Every row comes from one small tree of marks. Brackets hold a mark, then the marks that hang from it, in alphabetical order. Every link used is in the known rows. Which tree was each row made from?
Known rows:
[bipev [tibo [fele [gufuzon mumop]] verif]]: [ -2 -17  14   4  10   0 -15  12 -14 -15  14   9  13   2   5  14  30 -11
 -22  11  -7  -4]
[lemug [gufuzon [fele nolil]]]: [-15   3   0 -20  19  -1 -19   8  19  -5   7   7 -17  10  18  -8  15  -6
 -18 -12  10  22]
[fele nolil [tibo tave verif]]: [  2 -16  19 -23   7   2  30  22 -34 -12  38  23  25  19  15  -3   0   1
  -2   0   5  18]
[verif [tibo bipev [fele [gufuzon mumop] nolil] lemug tave]]: [ -3 -22  33  -1  34 -10 -36   9 -21 -14  25   4  37  33  -3   4  38  -4
 -26  16  16   2]
[tave [tibo bipev]]: [ 10  -3  -6   6   2 -22 -24   3 -25  -1   3  -8   2  15  -1  -1 -13  -1
 -18  13  -1   0]
[lemug [gufuzon [fele nolil [tibo verif]] mumop]]: [-13  -4  -1 -30  21  11  -8   8  -8 -18  10  16 -22  19  12  -8  25 -14
 -32  -4   0  26]
[tave [tibo bipev [fele [gufuzon mumop] nolil] lemug verif]]: [  8  -6  26  14  24 -18 -48  19 -39 -18  28 -10  37  36  14  14  16  -1
 -33  18  -9  -8]
[fele [gufuzon mumop] nolil [tibo bipev lemug tave verif]]: [  5 -15  39 -16  28   7 -19  18 -51 -28  32   8  48  48  17 -11  29   0
 -25   8  -8  13]
[gufuzon [fele nolil [tibo bipev verif]] lemug mumop]: [ 15   0  -1 -15  29  12  -9   2 -28 -23   6   2  -7  32   3  -9  37 -28
 -38  -8  -1  15]
[verif [tibo lemug]]: [ -4 -12  14 -16   8   2 -12  -2   0  -5 -11  -5  -1   9  -5   9  13  -6
 -19  15  -3   2]
[tave [tibo [fele nolil] [lemug [gufuzon mumop]] verif]]: [ -4  -8  22  -1  21  -4 -31  18 -24 -13  20   0  15  24  12  17  11  -7
 -36  19 -12  -2]
[tibo lemug]: [  5   0  19   7   8   5 -23   1   5  -1  -9 -14  16   9   0   6   8  -1
  -8   3 -13 -11]
[tave [tibo bipev [lemug [gufuzon fele mumop]] verif]]: [ 11  -4   9   4  19 -11 -45   6 -10 -17   1 -18   8  28   0   2  18 -16
 -46  19 -18 -10]
[lemug [gufuzon [fele nolil tibo] mumop]]: [-17  -4  -5 -30  23   9 -17   3  -9 -13   5  19 -29  19  11 -12  21 -12
 -29  -8   6  30]
[bipev [tibo verif]]: [  8 -11   6  -9  -4   6   5   8  -3  -5  -1   3  10  -6  -1   8  12 -11
 -16  14 -12  -2]
[tibo bipev]: [ 13   3   3   8   3 -11 -20  -2  -2   0   2 -14  19  12  -6 -11   3   0
  -6  11   1  -2]
[tave [tibo bipev lemug verif]]: [ 19  -4  15  11   6 -16 -31   9 -19 -10   5 -21  27  23   1   8   1  -6
 -28  24 -19 -16]
[nolil [fele [gufuzon lemug] [tibo tave]]]: [ -1 -13  10   7  26   3 -11   8 -20 -10  29   0   1  14  22  -8  12 -12
 -15 -23   7  16]
[verif [tibo fele]]: [-11 -16   6  -7   9 -13  -5   4  -2  -4  12   9  -7   2  -4  13  14  -5
 -11  12  13   4]
[tibo bipev [lemug [gufuzon [fele nolil] mumop]] tave verif]: [ 15  -8  32   6  34   6 -34  10  11 -20  19 -13  47  33  -6 -12  47 -17
 -36  13  -4 -13]
[lemug [gufuzon [fele nolil [tibo bipev verif]] mumop]]: [ -6  -2   1 -27  23   5 -19   6  -8 -18  12   9 -11  25  10 -15  26 -14
 -35   2   1  24]
[tave [tibo bipev [fele nolil] [lemug [gufuzon mumop]] verif]]: [  7  -5  24   5  24 -14 -47  17 -26 -13  21 -12  30  33   7   8  13  -8
 -41  28 -11  -4]

Which tree is each row?
[-12  -6  10  15  18  -8 -26   6 -15 -13  20   8   4  10   7   8  25   0
  -8  -3   5  -3] -> [tibo [fele [gufuzon mumop]]]
[ -3 -22  34   1  27 -15 -39   6   9  -7  17  -6  27  22 -10  -3  31 -10
 -29  22   9  -5] -> [verif [tibo bipev fele [lemug gufuzon] tave]]
[  8 -19  23  -3  16  -7 -20  -1   0  -6   3  -8  26  19 -16  -3  21  -8
 -21  19   6  -6] -> [verif [tibo bipev lemug tave]]
[  6 -12  29 -25  29  13   0  13 -56 -30  31  10  30  49  18 -22  31 -10
 -30   2  -5  22] -> [fele [gufuzon lemug mumop] nolil [tibo bipev tave verif]]
[ -3 -15  25   2  25 -13 -48   2 -13 -15   7  -9  17  26  -5   7  35  -6
 -29  20   1  -3] -> [verif [tibo bipev [fele [gufuzon mumop]] lemug]]
[  4  -5  16   8  14 -32 -28  23 -33 -15  39  -2  29  28  21  10   3   4
 -20  14   2   1] -> [tave [tibo bipev [fele gufuzon nolil] verif]]
[  3 -27  35  16  21   3 -25  15 -10 -18  20   6  39   9  -2  16  43 -13
 -26   9  -9 -19] -> [bipev [tibo [fele [gufuzon mumop]] lemug tave verif]]
[ 16  -6   1  13  11  -6 -11  10 -12  -4  29 -14  15   8  11  -1  -1  -8
 -12   2   1  10] -> [nolil [fele [tibo bipev verif]]]
[  2   1   0 -18  23   0  -4   7 -14 -12   7   7 -21  19  20  -3  16 -17
 -21 -26   6  24] -> [gufuzon [fele nolil tibo] lemug]
[ -3  -7  18 -24  23  -7 -39   3  10  -8  -4 -11   3  26   3  -5  24  -9
 -35  15   6  15] -> [verif [tibo bipev [lemug [gufuzon [fele nolil]]]]]
[ 11 -11  54  16  33 -10 -37  25   8 -13  45 -13  75  33   5  -4  34  -4
 -24  20   1 -14] -> [tibo bipev [fele nolil] [lemug gufuzon] tave verif]
[  2  -8  21 -14   6 -16 -11  14 -30 -24  24  -1  18  30  22 -12  11   2
 -14   7 -15  12] -> [fele gufuzon [tibo bipev verif]]
[  6 -10  20  21  11 -20 -25  17 -16 -10  19  -7  20  13   6  26   4  -5
 -21  14 -15 -21] -> [tave [tibo fele lemug verif]]
[ 13 -12   9  -1  29   2 -17   8 -22 -22  21  10  18  30  -3   0  37 -15
 -27  -6   5   3] -> [gufuzon [fele nolil [tibo bipev lemug tave verif]] mumop]
[ 14   2   7 -13  23  -5  -6  11 -12 -18  15  -4   1  28  18  -7  23 -20
 -27 -13   0  17] -> [gufuzon [fele nolil [tibo bipev verif]] lemug]
[ 17  -8  22  27  13 -28 -41  15 -18 -10  20 -19  34  22   2  17   6  -5
 -27  23 -14 -23] -> [tave [tibo bipev fele lemug verif]]
[ -8  -9  18 -20  13  10 -23   2 -20 -10  -6   3  -7  21   5  -8   8  -8
 -25   7 -20  12] -> [fele [tibo [lemug [gufuzon mumop]]]]
[  1   1  -2  12  27  18 -24  -3 -11  -8   9 -12  -8   8  13  -3  21 -15
 -21 -16   4   9] -> [nolil [fele [gufuzon lemug mumop]]]
[ -6  -5   4  -1  15 -14 -40   6  -3  -6  -5  -5 -16  15  10   8   2  -9
 -32   0 -10   0] -> [tave [tibo [lemug [gufuzon fele]]]]
[  1   2   3  13  23   8 -22   4  -1  -5  14 -15  -2   6  22  -3  13 -11
 -14 -19   4  10] -> [nolil [fele [gufuzon lemug]]]
[  1 -18  27  -1  25  -2 -36   3 -41 -23  13   3  25  39   2 -15  27  -3
 -24   2 -10   4] -> [fele [gufuzon mumop] [tibo bipev lemug tave]]
[ -7 -25  18  12  14 -12 -17  13  -8  -6  22  17  17   0   3   8  23  -5
 -12  -3   9  -3] -> [bipev [tibo [fele gufuzon] tave]]
[ -6 -26  27   6  20 -10 -15   7   2  -7  16   6  18   9 -10  15  26  -7
 -14  11  11 -12] -> [verif [tibo fele lemug tave]]
